Each row was made from one path, in order. Every step used is in the known rows, and no mark comes twice. Write each row's path.
Known rows
lere > dasan > pota: [-16  10  12 -13  13 -10  -2   1   1   4   8  11  -4 -16  -5  29   4   7
 -24  11 -17  15 -12  -4 -16  14  15 -13  -5   8 -20  26]
vuzef > siduf > lere > limus: [  0 -13 -22  29 -18   2 -17   0  18  -8  21 -10   6  16 -37 -23  12  -9
  38   5  39 -17  22   1  16 -13  13  21  12 -14  12 -24]
vegem > vuzef > siduf > lere > dasan > pota: [ -4   6  -9   0  14  -1 -14  16  10   6  22 -10 -12 -20  -3  20  11  -2
   7  15   8   1  12  -9   7   6  10   2  -1 -21  14   1]
muzo > vuzef: [  5  -8  10  -6   0  16  16  -8 -19   2   0  28   1   0   5 -15  -8   9
   7 -17 -10  -4  -8   6  17 -10  -6 -16  -6  20   7   6]
vuzef > dasan > lere > muzo > pota: [ -5  -8  -4  -9  -7  -9  -1   7   7  -6  -8  -1 -22  12  22  22   4 -28
 -26   5 -17  19 -14  -2 -38 -17  -1  17   4   7 -19  -6]
siduf > vuzef > limus: [ 14   1   3   2 -23  10   9   0  25   0   7  -5  24  26 -23   1   5 -13
  29  -2  22  -8  16  -1  14   7  19  13  -1  -5   1  -8]
lere > dasan > pota > muzo > vuzef: [ -1   1  25 -11  18  -1   7   8 -23  21   2  20  -6 -31  17  17  -6  26
 -24  -8 -28   0 -24  12  -5  10  -4 -31  -3  24 -19  28]
siduf > lere > dasan > vuzef > vegem: [  9 -13 -16   8   3  24  14 -13 -12 -13  -6 -20  16 -14  -9   3 -21 -22
  21 -12  28  10   9 -39  -7  24   3   9  -3 -22  20  15]
vuzef > limus: [  2   1   4  -2 -20   0   3  -9  17  -5   9  -4  14  19 -29  -8   3   8
   6  -6  15 -12   6  -1   3   5  17  -1  -5   9   0  -1]
vuzef > muzo > pota: [-21  -3   3 -23 -11  -8  -9  -3  16  -2 -16  -1 -16  13   7  19   0 -10
 -26  12 -22   9  -5   7 -22 -12  -3   9  -3  15  -7  -4]
siduf > lere: [ -7   0  -9  -2  -8  11  -5  -5   7   7  -1 -11   4  -4 -25 -12  -5 -12
  15   0  22   1  12  -7  21   2   7   3   7  -6  16 -16]
vuzef > siduf: [  2   3 -10   5  -5  -4   1 -14  -1 -13  18  15   2  21 -12 -10  14   9
  19  11   6  -5   4   2  11   3  12   9   4   4  18  -9]
vuzef > vegem > lere > limus: [ -2  -4 -13  23 -16   3  -9  -8  13 -21  15 -24  26   9 -28 -16 -18   9
  19 -11  31  -5  42  -9   3  12  -7  13   6 -15   2  -1]
vegem > vuzef > muzo: [  5 -12  -1 -22  -7   3   0   3  12   6 -14 -17   3   8  17   3 -17   0
   4  -4 -12  -2  22   0   4  -9   4   6  -3  -7  -7   3]
dasan > vuzef > siduf: [ 19  -2 -13  17   6  10  12 -15 -20 -17   7  17   7  19   1 -17   8   4
  28   1   6  -9  -4  -9  10  -7   6   7   5  -3  21  -4]
dasan > vuzef > muzo > pota: [ -5  -8   1 -12  -2   4   1  -3  -2  -6 -26   1 -12  12  18  13  -6 -14
 -17   3 -22   5 -11  -4 -23 -22  -9   7  -2   9  -5   0]
dasan > pota > muzo > vuzef > vegem > lere > limus: [ -2  -2   2  24  -4   5 -11   3   2   2   7 -13  17 -24 -10 -11 -15  36
  -1 -15   7 -15  31   2   4  14 -25  -4   7  -1  -3  12]
vuzef > vegem > lere > kubib: [-11   5  -2  16 -19  -5  -1 -20   4 -23   8 -33  14   5 -28 -19 -17   6
  30 -16  26   2  33  -2  24  35 -18  16  -1 -20  33  -8]
lere > dasan > pota > muzo > vuzef > kubib: [-13   1  29 -14   8  -7   5  -9 -14  11   7  -2 -17 -22   3   7   1  22
 -10 -18 -11   5 -29  12   5  22  -5 -21 -18   9   5  16]
siduf > lere > muzo > pota > dasan > vuzef > limus: [ 23   2  -3  15  -9  -2   1  14   8   8 -18  -7  -4   3   0  -3  16 -20
   3   5   7 -11  -5 -14  -4  -8  -7   2  -2  -7  -4  -4]
siduf > lere > dasan > pota: [-19   6   3  -8   9  -3 -12   7   8  12   5  -5  -7 -29 -16  21   7  -7
 -12  12   0  10  -4 -11  -5  11  15  -9  -3  -6  -6  11]
vegem > vuzef > muzo > pota > dasan > lere: [  5   6 -18   1  17   5   2  18   9   9 -27  -9   0   3  40  15   7 -17
 -44  -3  -9  15  14 -12 -11 -20 -26   4   7   7  10  -4]
vuzef > dasan: [ -9  -7  -3 -25  13  -5   5 -15  -6 -19  10   2   6   4 -10   6 -11  -5
  -3   5  -5   8  -7   3 -21 -11  18   3 -12  -4 -11   3]
muzo > pota > dasan > vuzef: [ 11  15  -3   5  29   6  17  -1 -22  -6 -15  21   3   4  18  11   1  -7
 -23   6 -11  14 -14 -11  -6 -12 -22 -10   4  11   2   9]
dasan > pota: [-17  13  10  -7   5  -2  -4  -6   8  10  -3  13  -1 -14 -11  12   5  20
 -21  12 -17   5   3  -2   1   7   1  -6   3  12  -7  13]
siduf > vuzef > dasan > pota > muzo > lere > kubib: [ -9   7  18   2   4  -8   4   0  -1   2  -2  -4   2 -10  -1  -5  -2  -2
  11  -2   0   0 -14  27   7  11  -4   7  -3 -17  -3 -11]
vegem > vuzef: [ 10   5   0 -12   4  13  11   2   2   0  12  -5   8  12   7   5 -23   7
  10  -8   6   4  24  -1  19   0  -2   0   6  -4   5   1]
vuzef > siduf > lere > muzo > pota: [ -4   0  -7   3 -26 -11 -16   8  18   5   5  -1 -32  13  -1   8  18 -20
  12  24  -1   0  -1   5   0  -3   0  23  10  -2   5 -24]
siduf > vuzef > muzo: [  3 -13   0 -15 -17   5   2  -1  17   7 -23  -6  11  13   5   7  -2 -23
  18   5 -10   4  13   1   2  -3  15  16  -1  -8 -12  -2]

Write each row's path
[  9 -25  11 -23   1  -6  10  -5 -18  -5  -1  19 -13  -4  17  -4  -8  -7
  11  -6 -29  -1 -20  10 -18 -20   9  -5 -18   2 -26  11]  lere > muzo > vuzef > dasan
[ -7   4  13 -12 -21 -13  -1   4  12   4  -3  10 -25  17  10  23   1 -10
 -13  15 -22  13  -9   9 -13   2  -2   9   7  16 -23   0]  lere > muzo > pota
[  7 -16  -2   7 -16   6  -3  12  17   0  -7  -4  10  20   8 -27 -11  -3
  12 -15   9 -15  13  10   3 -27   4   5  -4  -9 -20  -8]  vegem > vuzef > muzo > lere > limus
[ -7  20  17  -2   7   0   2   2  -6  22 -11  17   3 -21   9 -11   0  30
 -30   1 -13  -3 -18  14   6  14  -5 -21   5  16 -11   4]  dasan > pota > muzo > lere
[ 17  -4  -3   0  14   6  13  -1 -19   5 -43  19  11  -4  30 -35   5  -8
  -9  -8 -16  -5 -22  -6  -1 -18  -5 -17 -13  -1  -7   5]  pota > dasan > vuzef > muzo > lere
[-10  13  -6  23   4  -8   7   0   1  -8 -11  -5  -3  12   3   2  13 -18
 -20  -8  12  15   0   2   5   0 -29   9  10  10  24 -12]  muzo > pota > dasan > lere > kubib
[-10  12  13 -15  21  -5   1  -1  -9  10  -5  12   1 -25   9  -6  -3  23
 -33   4 -17  -2 -25  15 -14   2   3 -17  -5   5 -17   4]  vuzef > dasan > pota > muzo > lere
[ -9  -2   1 -25  -6   0  -5   9  19   1  -8 -12 -15  15  22  25 -13  -7
 -19   6 -18   7  12   6 -11 -16 -11  11  -1   4  -2  -6]  vegem > vuzef > muzo > pota
[ -6   7  12  17  -4  -3  -5   7   7  13   0  10  10  -6  -7 -15  -1  26
 -17  -3   4 -11  -6  18  -1  -1  -1 -11  11  11 -29   2]  dasan > pota > muzo > lere > limus
[ 10 -10 -10   8 -29  -9 -11   1  12  10   0  -5 -15   6  -9 -15  18 -14
  38  15   7  -9   6  -2  17   7  16  19   9 -13   1 -17]  vuzef > siduf > lere > muzo
[ -1  -5 -15   1   0  -4  -7   1  -1  -9  24  -7  -4   4 -18   2  12 -22
  25   9  25   2  -5  -8   4   7  26   4  -3 -14  15  -9]  vuzef > siduf > lere > dasan
[ 12   3 -14  13   3  19   8 -15 -17 -19  -5 -18  26  -5  -5 -18 -24   7
  18 -17  19   2  28 -28  10  20 -16   3   0 -19  25   4]  dasan > vuzef > vegem > lere
[ 15  13 -16  17  25  -1  10  -4 -20 -16   2  26  -3  15  16   1  21  -1
  -2  17  -4   1 -11  -8   0 -12 -15   3   5   4  21  -3]  muzo > pota > dasan > vuzef > siduf
[-11  17  17  -9   8  -8  -2  -2  -1  23  -6   1   3 -23  -3  19  -5  36
 -32   9 -20   2  -3   9  -1  22  -2 -13  15  18 -18  15]  dasan > pota > muzo
[  7   6   5   7  19 -10  -7  10 -26   3  23  13  -7 -20  15  -3  13  30
   1  -1 -13 -13 -12  14   8   8  -4 -21  -4   6   9   7]  vegem > lere > dasan > pota > muzo > vuzef > siduf
[ 10 -10  10   1 -16  11  11  -5   1  -1   6  14   8  10 -14 -20   3  11
  12 -21   6 -21  -3   5  12  -8   5 -12 -14  17   8   2]  muzo > vuzef > limus
[  7   1  15  -3   8   3  20 -13 -28  -7  -1  -9   1   4   9 -17  -9  -3
   9 -28  17   7 -41  -3   3  18   6 -16 -16 -11   7   4]  pota > muzo > lere > dasan > vuzef > kubib
[ -1 -21 -20  17   2   4  -1  -2   5 -20   5  -9  18  15 -12  -7  -4 -18
  -4 -16  22   2   8  -6 -27 -30  11  14   5  -3 -15  -5]  vuzef > dasan > lere > limus
[ 11   0 -23   8  -2  13  -8   5  11   0  20 -15  -1   6 -10 -13   2  -7
  39   5  31 -11  30  -5  35  -5   3  17   9 -24  40 -28]  vegem > vuzef > siduf > lere
[ -9  20  15 -10  18 -17 -10  11 -12  13   9 -13   4 -29   2  23  -8  27
 -29   4 -14   8  -7   6  -8  27   3 -25   6   4 -23  19]  vegem > lere > dasan > pota > muzo
[ -3  -5  -1 -13   8  -5  -6   9 -12 -14 -12 -13 -10   7  22  16  -8 -21
 -15  -3 -15  10 -14  -6 -28 -16  -4  -4 -11  -5 -10   3]  vegem > lere > dasan > vuzef > muzo > pota
[  0  16   8  -8   3 -23   2   9   5   9 -12  18 -16   6  19  22  13  -8
 -29  25 -27  17 -11   5 -10   4 -13  -3   3  17 -25   8]  lere > muzo > pota > dasan
[ 10 -17 -11  30 -12   7 -12   6   0   6  17  -3   3   1 -20 -27   5   7
  35  -6  29 -26  11  14  20 -14   0   5  14  -2  11 -19]  pota > muzo > vuzef > siduf > lere > limus
[ -7  -3  -2   4  12   2 -11   8  -5   8  14  14 -18 -28  -4   4  22   0
   6   8  -3  -5 -10  -3   5  -2   7  -9  -9  -3  15   5]  muzo > vuzef > siduf > lere > dasan > pota
